What can hang from each mark:
V: B H
B: P S V
N: B H
S: B K
P: K
H: N V

Each row was made from one small tree. The marks that hang from a mark follow it in brackets, in alphabetical order. Every link used is in the known rows. Write each row's tree.
Known rows:
V{B{S} H}: [ 1.02  0.21  0.44 -0.41 -1.84  0.52 -2.57  0.42 -2.08 -2.08  0.91 -5.33
  0.14  0.65  0.03  1.99 -0.47  1.88]
S{B{V} K}: [ 1.88  0.29 -2.25  1.50 -0.05 -3.30 -1.15  1.75 -0.95  2.70  0.58  0.33
 -0.11 -2.50 -1.22  0.45  2.19  0.36]
V{B{P S}}: [ 1.59 -0.77  0.84  2.17  1.20  2.20 -2.41  0.12 -3.17  0.37  0.18 -2.22
 -3.74 -2.62  1.24  3.17  1.73  3.04]
B{P{K} S V}: [ 0.65 -1.15  1.06  4.23  1.05  0.78 -0.04 -0.14 -1.71  0.34 -2.17  0.52
 -3.16 -2.39 -0.34  3.45  1.29  3.92]
S{K}: [ 0.69  1.37 -1.42 -0.20  0.64 -0.90  0.60 -0.31 -0.11  1.45  0.93 -0.52
 -0.77 -0.80  0.17  2.00 -1.68  1.51]
V{B{P S{K}}}: [ 2.37  0.59 -0.61  1.88  1.84  1.33 -1.80 -0.04 -3.39  1.76  1.14 -2.82
 -4.69 -3.55  1.21  4.91  0.03  4.80]
V{H}: [-0.29 -0.12 -0.80 -1.79 -1.55 -0.23 -0.25 -0.58  0.56 -0.50  1.27 -1.23
  2.21  1.41 -0.18 -0.02 -0.22  0.24]
H{V{B}}: [-0.09 -1.47 -0.81 -2.58 -2.07  1.25 -2.00 -0.83 -0.82  0.53  2.29 -2.25
 -0.67 -0.60 -0.04  2.20 -0.12 -0.41]
H{N}: [ 0.42 -0.15  0.10 -0.03  1.06  0.17 -1.44 -1.33 -1.32 -2.42  0.48 -1.34
  0.14  0.66 -0.47 -0.88  0.56  1.70]
B{P S V}: [ 0.85 -0.91  0.32  3.63 -0.28 -0.09 -2.01  1.85 -2.03  0.24 -0.45 -0.06
 -2.80 -2.54  0.04  1.78  2.71  2.20]
H{N{B{S V}}}: [ 1.14 -0.92 -0.47  2.74 -0.23  0.27 -3.51  2.36 -2.54 -6.10  0.86 -1.32
 -0.16  1.09 -1.22  0.08  1.89  2.45]
H{N V{B}}: [ 0.45 -1.63 -0.82 -2.49 -1.07  1.50 -3.47 -2.26 -2.06 -2.04  2.87 -3.39
 -0.62  0.15 -0.66  1.18  0.29  1.37]
P{K}: [-0.36 -0.25  0.66  0.65  1.28  0.85  2.01 -2.01  0.33  0.21 -1.75  0.45
 -0.53  0.03 -0.36  1.60 -1.47  1.67]
V{B{P{K}} H{N}}: [ 1.06 -2.24 -0.27  0.08  2.66  2.83 -1.59 -5.62 -1.84 -1.90  1.26 -2.49
 -1.11 -0.54 -0.55  2.16  1.05  5.48]
B{P}: [ 0.45 -1.18 -0.41  0.94  1.29  1.31 -0.13 -0.86 -0.56  2.00  0.66  1.96
 -1.60 -1.72  0.80  1.02  1.89  1.38]
V{B{P S} H}: [ 1.38 -0.88  0.04  0.39 -0.47  1.88 -2.75 -0.28 -2.65 -0.11  1.43 -3.50
 -1.56 -1.09  0.86  3.00  1.38  3.36]
S{B{P{K}}}: [ 1.51 -2.04 -0.49  1.72  2.90  1.26  1.62 -1.63 -1.54  4.34 -1.43  3.09
 -1.36 -2.27  0.38  1.54  3.06  2.47]
V{B{S}}: [ 1.41  0.32  1.34  1.31 -0.08  0.90 -2.41  1.06 -2.68 -1.56 -0.32 -4.07
 -2.09 -0.79  0.33  2.03 -0.04  1.75]
N{B{S{K}} H}: [ 1.09  2.75 -2.11 -0.87 -0.62  1.38  0.41  1.81 -2.68 -1.02  0.35 -1.28
 -1.08  1.33  0.11  1.97 -0.49  1.35]

Write each row's tree:
[-0.48  0.22 -1.13 -4.18 -3.10  1.98 -1.76 -1.46 -1.88  0.53  1.29 -2.93
 -0.89  0.51 -0.91  0.60  1.00 -1.77] | N{H{V{B}}}
[ 0.58 -0.83 -0.44  2.65 -1.29  0.12 -2.07  3.85 -1.28 -3.80  0.29  0.09
 -0.23  0.43 -0.68  1.04  1.32  0.63] | N{B{S V}}
[ 1.76  1.02 -1.04  1.68  1.35  0.42  0.22  0.69 -2.40  2.87  0.57 -0.51
 -3.45 -2.52  1.48  4.40 -0.26  4.30] | B{P S{K}}
[ 1.82  0.64 -1.49 -1.66 -0.96  0.51 -3.30 -0.64 -4.02 -1.13  2.82 -6.07
 -2.25 -0.71  0.11  4.51 -1.83  4.03] | H{N V{B{S{K}}}}
[ 1.35 -2.63 -0.51  3.26  1.85 -0.12  0.16 -0.86 -1.33  3.25 -1.57  3.09
 -1.53 -3.19 -1.02  1.04  4.52  1.95] | S{B{P{K} V}}
[ 0.88 -2.20 -0.18  4.32  1.22  2.22 -0.11  0.79 -1.61 -1.92 -0.89  2.39
 -2.53 -1.17 -0.15  3.59  1.66  3.89] | N{B{P{K} S V}}
[ 1.68  1.73 -0.96 -0.69 -1.06 -0.25 -1.91  0.29 -2.14 -0.39  1.79 -5.98
 -0.67 -0.28  0.24  4.01 -2.11  3.53] | V{B{S{K}} H}
[ 0.37 -1.13  0.24  2.56 -0.56  0.44 -0.36 -0.60 -1.17 -0.22 -0.88 -0.90
 -1.04 -1.15 -0.47  3.39  1.00  3.91] | B{P{K} S V{H}}
[-0.36 -1.97 -0.56  1.52  0.03  0.37  0.15 -2.48  0.49  0.47  0.00  1.21
 -0.11 -1.22 -1.05  1.88  1.42  2.82] | B{P{K} V{H}}
[ 1.39 -1.82 -1.72  0.23  0.41  2.66 -2.28  0.05 -2.77 -3.66  2.83 -0.77
  0.56  1.63  0.81  1.50  2.03  4.48] | V{H{N{B{P S}}}}
[ 1.29  0.48 -1.81  1.71 -1.29 -1.40 -1.51  1.09 -1.54  1.18  1.76 -1.88
 -1.25 -2.09 -0.01  3.77  0.78  3.96] | B{P S{K} V{H}}
[ 1.93 -1.07 -3.38  0.71 -0.43 -2.22 -1.43  0.48 -1.01  4.19  2.39  0.86
  0.46 -2.85 -0.68  1.30  3.77  2.00] | S{B{P V{H}} K}
[ 0.15  0.68 -0.65  1.01 -2.24  0.76 -1.89  3.06 -2.33 -3.69 -0.56 -0.64
 -0.43  1.26 -1.35 -0.64  2.40 -0.56] | N{B{S V} H}
[ 0.62 -0.61 -0.07 -1.41 -2.75  1.43 -2.45  1.01 -2.58 -0.04  1.31 -4.18
 -1.50 -0.41  0.61  3.55 -0.64  0.84] | H{V{B{S}}}
[ 0.44 -1.46 -2.15 -1.72 -0.22  1.35 -1.72 -0.85 -0.52 -5.18  3.10 -0.69
  3.12  3.27 -0.62 -0.82  0.70  1.85] | V{H{N{B}}}
[ 2.32 -0.86 -2.59  2.39  1.22 -1.89 -1.27  1.04 -1.60  4.71  1.10  2.17
 -1.76 -4.31 -0.47  1.36  4.13  1.80] | S{B{P V} K}
[ 2.06  0.60 -1.24  0.33  0.20  0.85 -1.92 -0.62 -2.65  1.39  2.40 -3.96
 -2.33 -2.08  1.11  4.83 -0.33  4.96] | V{B{P S{K}} H}
[ 1.94  0.52 -1.80  2.58  0.40 -0.69 -2.77  2.16 -2.65 -4.70  1.74 -1.84
 -1.03 -0.04 -0.97  2.11  0.24  4.21] | H{N{B{S{K} V}}}
[-0.02 -2.15 -2.67 -2.74 -1.26  2.22 -1.70 -0.45 -1.07 -3.23  3.54  0.52
  1.52  2.20 -0.25  0.78  0.37  0.74] | H{N{B} V}
[ 0.95 -1.93 -1.00  3.49 -0.01  1.39 -2.00  2.85 -1.88 -1.86  0.88  2.06
 -1.96 -1.43  0.16  1.97  3.03  2.09] | N{B{P S V}}
[ 0.53 -0.96 -0.45  1.85 -1.87 -0.44 -2.20  1.41 -1.36 -0.26  0.84 -1.24
 -0.41 -1.20 -0.17  1.73  2.32  2.19] | B{P S V{H}}
